What can hang from each mark:
J_992: J_223 J_437
J_372: J_992
J_453: J_372
J_631: J_223 J_372
J_223: J_453 J_992
J_726: J_372
J_437: J_808 J_992
J_808: J_223

Every row comes from one small tree of marks. The marks that hang from a mark follow it in brackets, in the order of their numbers. Every link used is in the known rows. Which tree was each row made from?
Known rows:
J_223[J_453[J_372]]: [ 0.91  2.00  0.64  1.76  1.15  0.49  0.96  0.01  0.33  0.83  1.17 -1.34
  1.68  3.46 -0.41  0.58  1.36 -0.66  1.49]
J_808[J_223[J_453[J_372] J_992[J_437]]]: [ 0.51 -0.30 -0.47 -3.02 -0.44  1.40 -2.22 -0.14 -0.47  1.85 -1.04 -1.60
  1.70  5.34 -0.01 -0.17  0.37 -0.40 -1.97]
J_992[J_223[J_453[J_372]] J_437[J_808]]: [-1.23  1.79 -2.25 -1.12 -1.59 -1.17 -0.15  1.44  2.06  1.27  1.30 -1.70
 -1.92 -1.11 -0.27  6.48 -0.66 -1.88 -1.86]
J_453[J_372[J_992[J_437]]]: [ 0.84 -0.58  1.50  1.51 -0.57 -2.84 -0.60 -1.20 -0.36 -0.98  0.02  0.06
  1.10  2.31  0.68 -3.19 -0.95  0.86 -0.48]
J_437[J_808 J_992]: [ 0.08  3.26  0.30  2.44  1.55 -0.78  2.47 -0.49 -0.06 -1.29  1.04  1.00
 -2.45 -5.91  0.55  0.39  0.32 -0.78 -0.50]
J_726[J_372[J_992]]: [ 1.38 -1.50  1.99  1.69  0.29 -0.96  0.66 -0.82 -1.04 -1.79 -0.37  1.79
  2.98  1.97  0.17 -7.09  0.71  1.35  3.23]
J_726[J_372]: [ 1.29  0.46  0.56  2.43  1.26  0.09 -0.11  0.90 -1.32 -0.78  0.39  1.13
  1.77  0.96  0.26 -5.12  1.39  0.30  1.84]
J_372[J_992]: [ 0.81 -0.46  1.74  3.15  1.77 -0.40  0.75 -1.01 -1.22 -1.99  0.02  1.06
  0.49 -0.89  0.19 -4.02  0.18  1.47  2.12]
J_992[J_223[J_453] J_437[J_808]]: [-1.95  2.16 -2.29  0.13 -0.37 -0.35 -0.87  1.77  1.72  0.80  0.74 -1.13
 -3.72 -5.03 -0.14  7.53 -0.90 -1.29 -2.41]
J_372[J_992[J_223 J_437]]: [-0.44 -1.76 -0.45  1.47 -0.86 -2.20 -1.23  0.47  0.38 -2.04 -0.94  1.31
 -1.98 -1.82  0.36  0.09 -2.65  0.96 -1.06]
J_631[J_223[J_992]]: [ 0.74 -2.81 -1.03  0.60  1.46  2.83 -0.76  1.64 -2.65 -0.43  0.34  1.64
 -0.60  0.15  0.19 -4.33  1.35  1.35 -0.42]
J_992[J_223[J_453] J_437]: [-1.14  0.90 -1.91  1.44  0.04 -0.62 -1.65  1.65  1.59  0.27 -0.28 -0.51
 -2.70 -1.23 -0.17  6.00 -1.58 -0.65 -2.13]
J_223[J_453[J_372] J_992[J_437]]: [ 0.44  1.15  0.32 -0.60  1.20 -0.06 -2.65 -0.23 -1.01  2.07  0.55 -2.89
  0.38  6.40  0.04 -0.15  0.74  0.35 -2.37]
J_372[J_992[J_223[J_453] J_437]]: [-1.01 -1.29 -0.29  0.51 -0.84 -1.63 -0.84  0.03  1.73 -0.66 -0.92  0.07
 -1.54 -0.41 -0.18  3.93 -2.09  0.29 -0.67]
J_631[J_223[J_453] J_372]: [-0.12  2.06  0.43  2.74  2.11  1.85  1.67  1.24 -1.69  1.96  0.85  0.46
 -0.36 -2.06 -0.30 -0.38  1.04 -0.25  1.85]
J_631[J_223[J_453 J_992[J_437]] J_372]: [-0.57  1.35  0.14  0.33  2.02  1.28 -2.14  0.97 -2.87  3.11 -0.01 -1.09
 -1.57  0.57  0.23 -1.39  0.60  0.75 -2.20]
J_726[J_372[J_992[J_223]]]: [ 0.83 -3.10  0.22  0.23 -1.46 -1.18  0.75  0.61  0.35 -2.36 -0.70  2.38
  1.70  1.17 -0.19 -4.26 -0.63  0.81  3.24]
J_808[J_223[J_992]]: [ 1.07 -1.03 -0.25 -0.54  2.29  3.23 -1.27  0.70 -2.77 -0.67 -0.97  1.07
  0.65  0.24 -0.02 -4.68  0.93  0.90  0.33]
J_372[J_992[J_223 J_437[J_808]]]: [-1.23 -0.48 -0.94  0.25 -1.20 -1.98 -0.30  0.59  0.49 -1.57  0.05  0.84
 -3.02 -5.57  0.31  1.47 -1.94  0.37 -1.32]

Which tree is each row?
[-0.26  1.23  0.29  0.83  2.62  0.71 -3.45 -0.10 -1.59  1.51 -0.11 -2.30
 -1.45  2.30  0.23  0.72  0.75  0.89 -2.93] : J_223[J_453 J_992[J_437]]
[-0.42  2.12 -0.23 -0.90 -0.42  1.27  3.46 -1.03  1.99  0.15 -0.37  1.11
 -0.75 -5.44 -0.03  4.01  0.24 -2.07  0.23] : J_437[J_808[J_223[J_453]] J_992]
[ 0.36  0.57 -0.49 -3.88  0.27  3.30  0.73 -0.28 -0.73  1.73  0.64 -1.44
  1.73  1.94 -0.69 -0.45  2.34 -0.98  0.91] : J_437[J_808[J_223[J_453[J_372] J_992]]]
[ 0.25 -2.73  0.37 -0.60 -1.76 -0.71  1.22  0.13  1.90 -0.93 -0.76  1.10
  2.16  2.97 -0.72 -0.25 -0.09  0.09  3.65] : J_726[J_372[J_992[J_223[J_453]]]]
[ 0.02  1.67 -0.65 -1.94 -0.61  2.38  2.20 -0.02  1.20  1.14  0.96 -0.54
  1.83 -1.31 -0.51  2.12  1.47 -2.06  1.72] : J_437[J_808[J_223[J_453[J_372]]]]
[-0.14  0.64 -0.71  1.70 -0.27 -0.89  2.29  0.18  2.45 -1.05 -0.44  0.89
 -2.20 -0.89 -0.37  5.37 -1.20 -1.39  0.12] : J_437[J_992[J_223[J_453]]]
[-0.30 -1.74  0.11  0.98 -0.12 -0.07  1.20 -0.10  1.34 -1.21 -0.43  0.37
 -0.36  0.13 -0.72  2.34 -0.72  0.28  2.40] : J_372[J_992[J_223[J_453]]]
[-0.23 -0.10 -0.61 -1.69  1.05  2.16 -2.84  0.09 -0.92  1.52 -1.50 -0.84
 -0.11  1.47  0.10  0.50  0.02  0.19 -2.51] : J_808[J_223[J_453 J_992[J_437]]]
[-0.11  0.97  0.89  0.14 -0.78 -2.56  0.03 -1.11 -0.28 -0.42  1.10 -0.44
  0.00 -1.46  0.65 -1.51 -0.26  0.35 -0.60] : J_453[J_372[J_992[J_437[J_808]]]]
[ 0.87 -2.39 -0.74 -1.49 -0.02  2.60  0.27  0.82 -0.61  1.42  0.83 -0.30
  1.80  5.61 -0.48 -1.38  2.04  0.13  0.37] : J_631[J_223[J_453[J_372] J_992]]
[ 1.02 -0.46  2.14  0.87  0.29 -0.55  1.76 -1.77  0.75 -0.08  0.60 -0.80
  2.82  4.34 -0.41 -1.06  0.89  0.29  2.91] : J_223[J_453[J_372[J_992]]]
[ 0.26  0.24 -0.88 -1.91  1.59  3.52 -0.40  0.62 -2.60 -0.12  0.05  0.67
 -0.40 -3.27 -0.04 -3.41  1.65  0.27  0.02] : J_437[J_808[J_223[J_992]]]
[ 0.12 -0.42  0.83 -2.84 -1.60  1.09  2.97 -1.53  1.48  0.16  0.21  0.11
  2.96 -0.20 -0.53  0.44  0.99 -0.96  3.02] : J_437[J_808[J_223[J_453[J_372[J_992]]]]]
[-1.88 -0.25 -0.98 -0.75 -1.25 -1.53 -0.08  0.18  2.10 -0.20  0.05 -0.59
 -2.64 -4.34 -0.14  5.55 -1.47 -0.22 -0.98] : J_372[J_992[J_223[J_453] J_437[J_808]]]
[ 0.19  0.01  1.65  0.56 -0.69 -2.06 -0.18 -1.70  1.01  0.46  0.11 -1.28
  1.48  3.90  0.17  0.42 -0.36  0.32 -0.26] : J_223[J_453[J_372[J_992[J_437]]]]
[ 0.54 -0.43 -0.07 -1.55  1.76  3.78 -0.78  0.05 -1.29  0.79 -1.06 -0.37
  1.02  1.94 -0.49 -0.91  1.43  0.20  0.48] : J_808[J_223[J_453 J_992]]
[-0.05 -0.50  0.22 -2.29 -2.55 -0.93  0.63 -1.03  0.35 -0.74 -0.33  0.98
  1.31 -2.04  0.51 -1.99 -0.83 -0.36 -0.26] : J_453[J_372[J_992[J_437[J_808[J_223]]]]]
[ 0.28 -2.03 -0.28  0.30 -2.12 -2.99 -0.53  0.25  0.81 -1.63 -0.52  0.70
 -0.09  1.87  0.24 -0.61 -2.27  0.37 -0.36] : J_453[J_372[J_992[J_223 J_437]]]
[-0.78 -0.58  0.00 -1.01 -1.14 -0.20  0.02 -0.77 -0.07 -1.14 -0.85  1.52
 -0.47 -6.34  0.71 -1.28 -0.99  0.18 -0.96] : J_372[J_992[J_437[J_808[J_223]]]]
[ 1.22  0.68  0.80 -0.18  2.02  1.54 -0.74 -0.39 -1.52  1.51  0.99 -2.23
  1.61  6.85 -0.51 -1.53  2.09  0.39  0.83] : J_223[J_453[J_372] J_992]
[ 0.32 -0.54 -0.93 -1.00  1.01  1.55 -3.35  0.63 -2.36 -0.05 -1.55  0.51
 -0.60 -0.14  0.59 -3.18 -0.35  0.87 -2.72] : J_808[J_223[J_992[J_437]]]
[-0.62  1.26  1.11 -0.77 -0.97 -1.94  0.66 -1.55  1.22  1.04  1.07 -1.78
  0.54  0.40  0.16  1.96  0.32 -0.40 -0.33] : J_223[J_453[J_372[J_992[J_437[J_808]]]]]
[-0.30  2.00 -1.12 -1.03 -1.96 -1.14  3.61  0.27  3.08 -0.08  1.11 -0.19
 -1.41 -0.86 -0.48  5.94 -0.42 -2.55  0.22] : J_437[J_808 J_992[J_223[J_453[J_372]]]]
[-0.22 -0.02  1.14  2.41  0.19 -1.35  0.31  0.20 -2.31  0.08 -0.36  1.70
 -0.96 -3.11  0.84 -4.35 -1.40  1.28 -0.37] : J_631[J_223 J_372[J_992[J_437]]]
[-0.51 -2.33 -0.17 -1.02 -2.54 -2.26 -0.75  0.14  2.21 -0.32 -1.38  0.45
  0.91  2.58 -0.10  0.97 -1.50  0.07  0.52] : J_726[J_372[J_992[J_223[J_453] J_437]]]
[-0.77  0.94  0.84  1.44  0.32 -1.91 -0.65 -0.98 -0.66 -0.90  0.53  0.12
 -1.81 -5.16  0.77 -0.87 -0.44  0.85 -1.40] : J_372[J_992[J_437[J_808]]]
